Each row was made from one small tree. Brackets hold a mark, then the marks that hang from it, in the order of their numbers. Every link used is in the known rows. Write each row's tree.
Known rows:
[J_879 [J_881 [J_290 J_2] J_740]]: [-39  17   8  44   2  11  10 -26 -42  20 -14 -12  19  32  32 -89  48 -24
 -25 -47  -2 -10  32]
[J_740 J_881]: [ -7  25 -11  12  25  14  13   4  -1  12 -10   6  33   3  27 -49  26 -27
 -11 -41  -4  -3   7]
[J_822 J_763]: [-15  28  -4   0  -7  27  -2  12 -15   4  10  14  12   6  32  -1  26  -8
 -61 -47  -2  -5  -6]
[J_763 [J_822 J_701 [J_740 J_881]]]: [  4  33   6 -34   0  11  -4 -13  12  35  -4  33   9 -15  20 -14   4   2
 -22 -33 -15  33 -34]
[J_881 J_290 [J_740 [J_822 J_701]]]: [-21   2   7  15  -5  37   4  -2  -8  10  -3   4 -12  14  41  -6  23  22
 -47 -40 -11  26  -2]
[J_879 [J_881 J_290 [J_740 J_822]]]: [-30  -5  13  33  -3  27  12  -9 -20   8 -27   0   3  23  40 -45  42 -12
 -24 -46  -9   9  37]
[J_881 J_290 J_740]: [-24   3  -1  24   1  24  12  -3 -25   8 -14  -5  10  14  31 -62  36 -12
 -17 -53  -3   1  14]
[J_290 J_2 [J_822 J_701] [J_881 J_740]]: [ -4  20  12  37  15  29   7  -1  -6  15  -4  -7  21   3  30 -19  42  -2
 -79 -24 -13   9  -6]
[J_822 J_701 [J_740 J_881]]: [  2  29  -5 -19  25  11   5  -6  12  31   5  23  18  -2  24 -30   5  -3
  -8 -42 -18  20 -20]
[J_701 [J_822 J_763]]: [-18  24   7  -5  -3  31  -1  13  -7  11   2  18   5  33  38   8  23  16
 -65 -54  -7  -5  -9]
[J_740 [J_822 J_701 J_763] J_881]: [  1  26   4 -15   0  33  -3  -1   2  13   9  23  -8   5  39  30   4  17
 -61 -21 -12  20  -9]
[J_879 [J_881 J_290 [J_740 [J_822 J_701]]]]: [-27   0  13  17  -4  30  11 -10 -16  15 -16   0  -5  20  46 -23  30   2
 -32 -42 -21  19  24]
[J_822 J_701 J_740 J_763]: [ -2  32   4 -30  -4  25  -9   4   0  21  23  34  -1   1  28  20   3  15
 -62 -47 -17  16 -32]
[J_879 J_881]: [-28  28  -3  20   9  13  11  11 -11   9  -9   3  34  12  38 -41  37 -38
 -28 -59 -15 -10  15]
[J_763 [J_822 J_701 [J_740 [J_881 J_290]]]]: [ -8  22   8 -36 -10  13  -4 -27  -5  39  -8  27   4 -11  16 -43   0   5
  -5 -37 -13  29 -31]
[J_701 [J_822 [J_740 [J_881 J_290]] J_763]]: [ -8  11  10 -27   0  17  -1 -29  -8  28  -8  32   1  27  21 -37   5  21
 -11 -57  -6   6  -2]
[J_881 [J_290 J_2] [J_740 J_822]]: [-34  13  12  44  -5  29  -3  -8 -21  12   6   3   2  34  30 -42  35   3
 -52 -32   4  11   3]
[J_822 J_701 J_763]: [-13  35  -1 -17  -6  30  -2   8 -13  14  17  13   1   6  39  21  16   8
 -72 -44 -15   5 -19]
[J_740 J_822 [J_881 J_290]]: [-20   9  -3  14   5  26   6  -6  -6  11 -10  11  13  14  27 -44  19 -11
 -14 -37  -2   8   7]
[J_822 J_740]: [-12  29 -10   3   9  16   1  16   8  14   9  28  25   3  23 -26  21 -15
 -24 -57  -9   5 -24]
[J_822 J_701 J_740]: [-11  33  -3 -15   8  19  -1  14  11  23  16  25  14  -1  27  -6   8   3
 -39 -53 -21  18 -37]
[J_822 J_701 [J_740 J_881] J_763]: [ 11  29   0 -33   9  14  -1 -16   2  30  10  33   3  -2  25  -2  -1  11
 -34 -37 -13  15 -19]
[J_290 J_2 [J_881 J_740]]: [ -9  19  10  48  10  25  11   4 -15  14   1 -17  29  29  15 -62  44 -10
 -54 -29   1  -7   2]
[J_701 [J_822 [J_740 J_881] J_763]]: [  5  21   7 -27  12  15   0 -11   7  25  -6  34   7  27  24 -13   9  19
 -26 -50  -2   8  -6]

Which tree is each row?
[-11  35   8 -29 -15  22  -9   9   8  31  11  33   7 -12  22   6   8  11
 -51 -44 -17  29 -48]
[J_763 [J_822 J_701 J_740]]
[-16  -7  13  19 -20  33   5 -18 -30   5 -20   9 -13  27  42 -16  38  -1
 -42 -42  -5   7  37]
[J_879 [J_881 J_290 [J_740 [J_822 J_763]]]]
[ 13  27  -3 -29  15  16  -3 -18  10  24  -5  42   5 -23  37  17   9   7
 -43 -36 -15  20 -17]
[J_290 [J_822 J_701 [J_740 J_881] J_763]]
[  1  12  12   0  -8  40   0   7  -1  11   6  16 -22  17  46  46  18  30
 -80 -25 -12  25  -4]
[J_881 [J_740 [J_822 J_701 J_763]]]
[ -6  33   5  30  13  21  -3   3  13  15   8  21  40  -2  12 -31  37 -20
 -56 -37  -7   2 -31]
[J_290 J_2 [J_822 J_740] J_881]
[-16  31  13  -4 -13   5 -10 -32 -17  35   0  25  17   4   2 -80  14 -10
 -11 -34   3  13 -24]
[J_763 [J_822 [J_740 [J_881 [J_290 J_2]]]]]
[  0  22   0  -1   5  29   0   2   2   4  -3  25   2  13  35  10  18  -3
 -48 -24   1  10   1]
[J_740 [J_822 J_763] J_881]
[ -3  17  -3 -21   0  14  -1 -29 -14  21  -6  26   9   6  17 -53  10  -6
  -2 -48   0   4  -4]
[J_822 [J_740 [J_881 J_290]] J_763]
[-34  31  10  28 -15  17  -5 -27 -41   9  -8   9  19   6  39 -41  41 -28
 -58 -47  -8 -15  21]
[J_879 [J_881 [J_290 J_2 [J_822 J_763]]]]
[ -9  27  -2  -1  16  26   4   8  14  15   2  14   8   7  37   6   7   5
 -41 -25 -17  22 -12]
[J_740 [J_822 J_701] J_881]
[-32  30  -1  25  14   9   4 -23 -28  22   2  -6  28  20  18 -92  23 -28
 -12 -37   3 -10   4]
[J_740 [J_881 [J_290 J_2]]]
[  4   4   4  22  19  34  15   8   3   8 -17  -4  15  -7  41  -5  43   1
 -59 -33 -17  13  -3]
[J_290 [J_822 J_701] [J_881 J_740]]
[-23  24   9  15 -10  26  -9 -26 -21  17  10  14   1  26  23 -33  17   3
 -51 -25   8   4   3]
[J_740 [J_822 J_763] [J_881 [J_290 J_2]]]
[-29   2   4  29   0  15  17 -14 -32  11 -29  -9  16  18  38 -75  46 -26
  -4 -57  -7  -6  36]
[J_879 [J_881 J_290 J_740]]
[  1  19  -1 -12  26  10   4  -2  19  28 -11  28  21  24  24 -36  14   7
  -8 -53  -8   9 -10]
[J_701 [J_822 [J_740 J_881]]]
[  9   4  18   6 -11  50   7   7   0   7   3   4 -15  22  33  32  23  32
 -85 -20 -11  24  -6]
[J_290 [J_881 [J_740 [J_822 J_701 J_763]]]]
[-13  30   5 -10 -13  42 -10  17   1   5  20  22 -13  10  41  53   9  21
 -89 -33 -16  18 -21]
[J_740 [J_822 J_701 J_763]]
[-18  46   3   8  13  16 -12   0  11  25  21  30  22 -11  30   0  17  -2
 -63 -41 -17  17 -36]
[J_290 J_2 [J_822 J_701 J_740]]
[-20  36   5  -7   9   5  -5 -31 -12  40  15  11  15  13  12 -65   1  -3
 -14 -38  -9  12 -23]
[J_822 J_701 [J_740 [J_881 [J_290 J_2]]]]
[-21  31   4   9 -13  20 -16 -22 -18  13  14  34  12  -2  24 -22  25  -2
 -54 -47  -2   4 -22]
[J_881 [J_290 J_2 [J_822 J_740 J_763]]]
[ -8  26   8 -19  -4  25  -6   6   3  21   6  36   3  26  28  13  17  24
 -53 -62  -8   7 -22]
[J_701 [J_822 J_740 J_763]]
[-37   9  15  51  -7  22   3 -18 -27  15 -10   0   9  38  34 -57  45 -12
 -38 -38  -3   5  31]
[J_879 [J_881 [J_290 J_2] [J_740 J_822]]]
[-33  18   4  40   2  17   5 -14 -33  17   1  -9  15  28  25 -74  40 -12
 -36 -41   4  -5   9]
[J_881 [J_290 J_2] J_740]
[ -9   3   7  -2  -6  32   4 -21 -25   9 -12  12 -14  -9  52   4  31  12
 -61 -44 -12  13   7]
[J_881 [J_290 [J_822 J_701 J_763]] J_740]
[-11  11   6  13   6  36   5  16   9  11   1   8  -6  16  44  21  23  17
 -64 -30 -15  29  -7]
[J_881 [J_740 [J_822 J_701]]]
[-12   4  15  -1 -18  41  -2 -10 -19  12   4  14 -27  20  41  17  19  35
 -69 -31 -11  23  -1]
[J_881 J_290 [J_740 [J_822 J_701 J_763]]]
[  9  26  -5 -20   8  13   0 -11   2  20   0  32  14   4  19 -21  14  -8
 -20 -42  -1   6  -8]
[J_822 [J_740 J_881] J_763]
[-18  11 -13  17  24  14   8 -14 -12   9 -28  10  27 -17  37 -56  33 -29
  -5 -47  -5   1  15]
[J_740 [J_881 [J_290 J_822]]]
[-13  -4  10  15 -17  39  -1  -6 -23  -1  -7  14 -18  23  38  -5  30  18
 -53 -38   4  13  12]
[J_881 J_290 [J_740 [J_822 J_763]]]
[-37  15  -5  25   6  15   9  -9 -20   4 -26  10  29 -11  45 -53  47 -41
 -18 -65 -20  -9  24]
[J_879 [J_881 [J_290 J_822]]]
[-12  45   7  -6  -3  22 -17 -10  -3  23  25  37   8  -7  34  23  14  10
 -84 -35 -13  15 -38]
[J_290 J_2 [J_822 J_701 J_740 J_763]]
[-31  31   1  23   2  13 -10 -13 -10  17   9  25  26  -3  23 -49  29 -18
 -37 -54  -3   3 -20]
[J_881 [J_290 J_2 [J_822 J_740]]]
[-14   9   3   0  -8  29  -2 -15 -14   8  -5  21  -5  12  29 -20  17   1
 -34 -34   1   8  10]
[J_740 [J_822 J_763] [J_881 J_290]]
